Known rows, with every step that occurs:
fikonoz > pilaso > pafo > fekig > bupub: [  5 -20  20  -6 -21  -5  12  -4 -33  -8  -6  14 -30 -17   6  -1  -1 -36
  -6 -25  -2   3  23 -12  19   2   3  12   9 -15  20   2 -27  15  29  -1
   1 -16]
nada > goba: [  3   1   1   8  -4  -9  -5  11  12  16   7  -8  10  -2  -3  -8 -11   2
   1  13 -21  22   1   2 -18  -7 -33  -4 -14 -12  -8   0   6  -9 -10  20
  -6   6]
tazus > pafo > benivu > bupub: [ 35  -5   3   3 -13 -12  12 -50 -46  19   5   6 -32 -65  -8 -25   9  18
  26 -18  39  14  42 -11   5   1 -11  23  20 -12  39   9 -13 -17  -2 -36
  40  11]
goba > nada > pilaso > fikonoz > ziraveb > bupub > benivu: [-21 -19   5 -15  12  16 -18  22  14  -7 -27  -3 -12  19  -8  -8  12 -11
 -20   5   3 -15 -30  19   3  27   8 -17  23  25 -13  -2  20   4   9   7
 -17 -23]
bupub > benivu > nada > pilaso > fikonoz > ziraveb: [-21  -3  -4  11  15  23   1  -4 -22  -1 -27  -1  -6   4 -26 -11   4  -3
  -6   9 -12  -1  -6  14 -10  26  26 -32   2   6 -15  -3   3   5  16   0
 -10 -34]
ziraveb > nada > goba: [  7  -9   2 -14   9  -2 -13  25  17  17  -8 -20  24  10   3   8   7   2
 -11  16 -11   6   0  -8 -13   1 -51   2 -23  -7  -9  16  14  -2  -5  31
  -5  27]
fekig > bupub: [ 13 -18  17  -9 -17  -2   4   3 -15   4  16   7 -19 -32  16  -1 -17 -24
   0 -25   7   6   7  19  22 -18 -30   9  -9  -7   4  -5 -36  -3  10   6
  -8   2]
ziraveb > fikonoz > pilaso > pafo: [ -8 -16  -3   9  28  -2 -10  11 -20  -7  30  -1  -7  33  11   6   9  -5
  -2   0 -10  17  -3 -20  -3 -15  14   9  13  -3   8  10   8  26  17 -23
   8  -7]
fekig > bupub > benivu > pafo > tazus: [ 28   0   2   8 -28   4 -17   6 -54 -39   4  21  -5 -49   0   1  18  -2
  52 -25  25   0  20  -6  38   2 -20  11  10 -15   6 -14 -17 -21  23  -5
  26  31]
fikonoz > ziraveb > pafo > tazus: [  6   4  -7   8 -14   5   1  33 -47 -13  -9   8 -12 -25  22   7  23   5
  18   5  15  18  -2  -4   7 -20 -27  -5   9 -12   9   4   2  -2  29  12
  18  27]
nada > goba > fikonoz > fekig > bupub > benivu > pafo: [ 11   4 -12   9 -15  11   1   1  13 -16  -4   1  17  11   2  18 -10   1
   4 -13   6 -34   1  -8  13  12   8  -5   2   2  -9 -30  -9 -19 -13  -4
 -10  17]
fekig > bupub > benivu > nada > goba > fikonoz: [  5  15   6  -7 -13   0  12  -8  46  25   9 -10  18  -5   2   0 -30  -7
  -2  -2  -5 -11  -1  10   4  -8 -29 -10 -26   7 -21 -14   4  -4 -24  14
 -29   0]
fekig > nada > goba > fikonoz > pilaso > pafo: [-31  -2   2   0   4  -8  -2  -7  25  -2  32  -1  22  31  -3  11 -14  -8
 -12  -5 -34  14  -8  -6 -25 -11  26   5   1   4  -5   3  -3  26 -13 -18
  -7  -3]
bupub > benivu > pafo > fekig > nada > goba > fikonoz: [  1  29   9  -8 -28 -20   2 -23  48   7  -9  -5  25  -7  -5  19  -7   1
  -8  -5  -3  -9  17  -3 -16   3 -24   1 -26   3  -5 -14  -1  -8 -22  15
 -13  16]
nada > pilaso > pafo > fekig > bupub > benivu: [  4 -19  27   5 -26  -3 -17   6 -12 -32 -27   0 -23 -22  -9 -16  17 -32
   6 -22  -9 -11  22   4  28  14  -8   7  22 -12  10  -6  -9   4  34  16
   5 -19]
pilaso > fikonoz > ziraveb > bupub: [-19 -16  -2 -15  23  16  -7  17 -27  18   3   9 -20   6   0   4   1  -5
 -20  12  15   0 -30  14   0  22   2 -23  16  13  -1   2   5   1  10  -6
 -10 -13]
fikonoz > fekig > nada > pilaso > bupub > benivu > pafo > tazus: [  8   8  -4  13 -14  -2 -14  -1 -32 -57 -17  10  12 -12 -19   5  22  10
  31 -11   1  -8   7  -2  22  22  26   5  12  -9  -1  -6 -21 -20   8 -10
  34  15]
goba > fikonoz > ziraveb > bupub > benivu > pafo: [  5   6 -19   3   0  16 -11  -1  -9 -10   9  10   2  20   7  19  19  12
   8 -10  34 -33  -4   7  11   6   5   0  12   9   0 -21   7 -16  -5 -15
   3  23]
fekig > fikonoz > pilaso > bupub > benivu > pafo: [ 11   1  -7  22   5   3 -11 -10 -22 -40  24  16   7  13  -9   6  11   2
  20 -10  19 -27  13  -2  25   1  44  14  10  -5   2 -19 -18  -3  -1 -22
  37  11]
fikonoz > pilaso: [ -4 -12  -4   0   9   0   5   5  -7   5  17  10 -15  20  12   4  -5  -3
   5  -9   4  25  -6   2 -13 -35   9  20 -10   3  -1   3   2  21   3 -17
   7  -3]
ziraveb > nada > goba > fikonoz > pilaso > bupub > benivu: [ -2  -6   5  -5  23   3 -25  28  29 -21  10  -6  20  23  -6  -6   0  -2
  -3  20  -5 -19  -6   2   3 -10  17   9  19  13 -14   1  27  29  -7  -1
   5 -19]
fikonoz > fekig: [  9   5  -7   3  11   4   7   7  -6  10   3  -6  -6   4   7   6 -11  13
 -10   9  -7  14  -9 -19  -8 -12  15   6  -4  -1   4  -4   3 -10  -7  -2
 -17  -6]
nada > pilaso > bupub > benivu: [  2  -8   9  15   8  -3 -26  10  -1 -35   4  -4  -3   4 -17 -30  12  -3
   3   6 -13  -7   7  28  11  -8  17  12  27  -2  -4  -4   5   6   8  -3
  20 -29]
pafo > benivu > nada > pilaso: [  9  -9   4  10 -16  -8  16 -32  -3   9 -27 -12  -7  11 -15 -22  14  -1
   3 -14  -2   8   6  13  -3   4 -13   3 -24 -15  -1   9  -9 -18  -2  -4
  16   8]
fekig > bupub > benivu > fikonoz > pilaso: [  7 -18  -1   7   7   6   0   0  -5  -9   8  18 -14   0   7   0 -15 -10
  15 -19  16   0  -1   5  26  -8  13  12   0   5   3  -1  -3  18  17 -11
  10  -1]
tazus > pafo > benivu > nada > goba > fikonoz: [ 20  18  -1  -4  -6 -14  29 -29  25  38  18 -12  16 -25   1 -10 -21  11
  -2   2   4   9  12  -8 -18 -17 -20  -1 -23  -1   1  -3   8 -11 -30   1
 -12   6]
goba > fikonoz: [  7  19   3 -22  -5 -12  11 -15  29  33  39  -2   0  -9  21   1 -17   5
 -12  -3   5  16   2   6 -18 -48 -25  26 -22  10  -3 -10   2   6 -20 -11
 -18  -1]
goba > fikonoz > fekig: [  2  19  -8 -17   7  -1  19  -2  31  26  15 -10   3  11  18  10 -24  14
 -23  10  -7   6 -15 -19 -20 -27  13  13 -13  13  -4 -10   8  -1 -25 -11
 -33 -10]
nada > pilaso > bupub > benivu > fikonoz > ziraveb: [ -4   2 -12  16  19   9  -5  -2 -13 -13  -8   7  -7   5 -10 -18   4  10
   5  12  -4 -13   4  18   9  13  30  -8  15   1   1   9  -1   2  11   0
   8 -26]
nada > pilaso > pafo > fekig > bupub > benivu > fikonoz > ziraveb: [ -6  -6  -1  10  -4   8   2  -6 -23 -15 -31   9 -19  -6  -9 -12  11 -12
   3  -6  -7 -18  18  -1  19  33  19 -10  15  -8  12   9 -10   2  31  11
   0 -22]
bupub > benivu > fikonoz > pilaso > pafo > tazus: [  7  -7   0  13   1   2 -22   9 -49 -34  23  19  -2 -28  -9 -16  12   2
  45  -7  -4  25   8 -23  24   0  17  15  27 -12  11   8  10  11  32 -18
  31   7]
tazus > pafo > benivu > nada > goba > fikonoz > ziraveb: [  2  17 -10  -2   2   1  27 -15   8  30   0  -6   6 -18   3  -4 -11  12
   2  11   3   0   8  -8 -27  -6   1 -20 -10   4   1   5   5  -6 -21   5
 -21  -9]

Rows:
[ -3   2  -8  11   4  -2  27 -15   2  -1  -8 -10   6  37  -6 -20   6   1
 -28  15  -4 -23  -4  23  -5  -4  32  -9   8  -4  -2   5  -9   6 -13 -16
  17 -18]	goba > fikonoz > ziraveb > pafo > benivu > nada > pilaso > bupub
[-13   6   8   7  -6 -11  -4   2  34   3 -16 -13  24   3 -10  18 -19   3
 -10   8 -31  12 -10  -1 -18  17 -11 -20 -25  -6  -9   5 -11 -16 -21  29
 -18  13]	fikonoz > fekig > nada > goba
[-25  -4   7  -7 -11 -12   8 -13  32  -9 -32 -14   1  29  -5  14   3  -5
 -24 -16 -28   9 -14  24 -19   8   3   4 -28   0 -10   8 -30  -7  -8   9
  -2   2]	fikonoz > fekig > nada > pilaso
[ 10  12 -12   6 -10  -1  -8  11 -17 -37  13  17  19  -6  -7  -3   7   9
  38   2   6  -4   6 -12  10  -1  16  10  16  -3  -9 -12   6   0  -1 -19
  28  10]	nada > goba > fikonoz > pilaso > bupub > benivu > pafo > tazus
[  1  11  21   4 -24 -25  -2 -12  17   6 -27  -6   9 -23 -14  10  -2  -7
  -5   0 -18  18  19  -1 -15  17 -38 -10 -29 -17   5   8 -13 -13  -3  38
  -3  13]	pafo > fekig > nada > goba
[-24 -21   5  -3  13  17 -28  26  -3 -15 -22  -1 -17  12 -11  -7  18  -9
  -5   5   4 -14 -27  24   9  29   3 -20  29  14 -10  -3  18   4  20   6
  -2 -21]	nada > pilaso > fikonoz > ziraveb > bupub > benivu
[-14  -5  -6 -18  15   8  25  -3  16  15 -24 -12   2  27 -12  -5 -21  -1
 -52  15 -30  13 -26 -16 -29  15  44  -4  -4  17 -12  -7   0   2 -10 -12
 -30 -32]	goba > nada > pilaso > fikonoz > fekig
[-16 -24  -8  -4  10   3  -4  -1 -15   5  -9   3 -15  27   1 -10  17   0
  -9   2   7 -12 -23   7   8  37   8 -12  23  -1  13  20   1  -8  10 -10
  10   4]	nada > pilaso > pafo > benivu > fikonoz > ziraveb > bupub
[  6  -5  -4   7   2  -1  -8   1 -53 -20  28  20  -3 -23  -3 -13   6   4
  36  -7  -6  33   7 -23  16  -5  16  18  16 -13  12  11   0  10  26 -23
  29   9]	benivu > fikonoz > pilaso > pafo > tazus
[  3  -8  15  -4   2   1 -14  16 -18 -15 -16   5 -34 -33   7   3  27 -11
  12  -6  33 -17   5   0  31  19  -3  -5  20   4  16   3   4  -7  26  26
  12  -7]	tazus > pafo > fekig > fikonoz > ziraveb > bupub > benivu
[  4  -7  -1 -25  21  15 -12  22 -15  12 -11 -10   5   6  15  18  26   5
  -9   7  14  -4   3  -7  -8  -8 -30   5 -15   3   2  24   6   7  11  18
  -8  19]	fikonoz > ziraveb > nada
[-22 -10  -6 -13  19   2  -2  11  19   5  28  -8  24  47   6   9  -2  -5
 -17   6 -26   6 -10 -20 -23 -14  16  13   4   6  -6  10  16  33  -7 -17
  -6   3]	ziraveb > nada > goba > fikonoz > pilaso > pafo
[-19   2  -8 -17   3  -7  18   8  49  22  17   0   8  39  16   9 -25  -3
 -10   3 -14  16 -18   0 -33 -32   2  13 -20  14 -18  -3  12  28 -24 -12
 -15  -8]	nada > goba > fikonoz > pilaso
[ -3  18   1 -16  -8 -15  11  -3  52  34  24 -10  18   4  13  -1 -26   3
 -15  11 -17  14  -5   3 -29 -29 -33   8 -24   7 -15  -9  10   3 -29   6
 -25  -1]	nada > goba > fikonoz
[  7  -3  -2  10   6  14  -6   1 -20  -4  -3  13 -15 -28   3  -3  -7  -1
  16  -5  13 -12   9   9  24  11   3 -12   6   0   6   3  -8  -3  17  11
  -9  -8]	fekig > bupub > benivu > fikonoz > ziraveb
[ -7  15 -17  21  -2  16  14  22  17  13 -18 -13  12  26  17  17   5   7
 -19  16   9 -23 -12   7  -7 -13 -15 -31  -3   4  -8 -12  22   4  -1  21
 -13  21]	bupub > benivu > nada > goba > fikonoz > ziraveb > pafo
[ 23   5   0  29  20  16  -5 -13 -30 -11  14   6  -1  -1 -22 -14   0   6
  22   1  16 -10  11  10  29  -5  30  -4   3  -4  -2  -4  10   0   2 -11
  15 -12]	fikonoz > pilaso > bupub > benivu > nada
[-12  22  11 -18 -15 -21   6 -15  63  26  18 -10  27  -4   6  14 -27   0
 -17   0 -18  12  -4  13 -27 -19 -35   1 -35   9 -15  -4  -8   1 -33  14
 -25  10]	fekig > nada > goba > fikonoz
[ -4 -17   3  -6 -10   2  -6 -31 -24   4 -28  -7 -10   2 -17 -17  29   9
   8  -7   6 -12  23 -18  -2  34  -1   9  25 -10  21  26  -5  -2   2 -32
  32  10]	fikonoz > ziraveb > nada > pilaso > pafo > benivu > bupub
[ 17 -11  -3  12  22 -11   4 -17 -25  -9  31  16  -3   1  -9 -25 -12   6
   2  13   8   5   7  -2   9 -11  47  17  21  -6  17  10  -6  17  -2 -35
  31 -21]	pafo > benivu > fikonoz > pilaso > bupub
[  2  24 -14  -4   6   4  28  -6  41  35   0 -16  20  24   4  10 -32  16
 -21  18 -17  -2 -17 -22 -19  -4  11 -10 -25   8 -16 -10  15 -11 -36   2
 -38  -6]	benivu > nada > goba > fikonoz > fekig
[  2  23 -10   1   6   7  13   2  45  21  -7 -18  20  18  -1   8 -27  15
 -11  19 -15 -10 -16 -23 -10   2  13 -13 -15  10 -18 -13  25 -10 -31   7
 -36  -8]	bupub > benivu > nada > goba > fikonoz > fekig
[-10  -4   4 -10   8  12 -27  24  15  -1   2   1 -12   2  11   4  11   0
   3   3  20 -18 -21  16  11   0 -14  -7  20  19  -5  -6  25   2   4   7
 -13  -6]	goba > fikonoz > ziraveb > bupub > benivu
[  4  25  11 -20 -16 -28  24 -24  40  27   5  -7  11 -29   6  12 -16  -1
 -20  -5  -6  15  20   2 -28 -16 -25   8 -30   3   4   0 -10  -1 -20  18
 -15   2]	tazus > pafo > fekig > nada > goba > fikonoz
[-16   8  10  -6  -2  -2   3   2  -1   5   7   4 -13 -14  14  10  -2  -8
   8  -1   1   2   1  -2   3  -3  -1  -6 -21  -2  -2   7 -28  -3   2  18
  -3  -1]	fekig > fikonoz > ziraveb
[ 11 -18 -10  -7  19   3   7  -4 -36  17   5  11 -26 -20  11  -4  11  10
   0  -1  40  -3  -9   5  15  16  -1  -8  19   2  26  18  -1 -16  10  -5
  10   9]	tazus > pafo > benivu > fikonoz > ziraveb > bupub
[ 18   2   0   7 -19  -4  -2  26 -44 -11   3   6  -9 -32  21   2  20   4
  15  -1  19  25   2  -5  13 -30 -40   9   5 -16  12  -1   1  -5  28   9
  27  38]	ziraveb > pafo > tazus
[-10   7   9   7 -20  -8 -12   0   9 -13 -45   0  11   1 -18  23  17  -4
   2   1  -1 -17   8   1   0  49 -18 -28  -8  -9   2   2  -5 -20   0  36
   0  19]	fikonoz > ziraveb > bupub > benivu > pafo > fekig > nada > goba
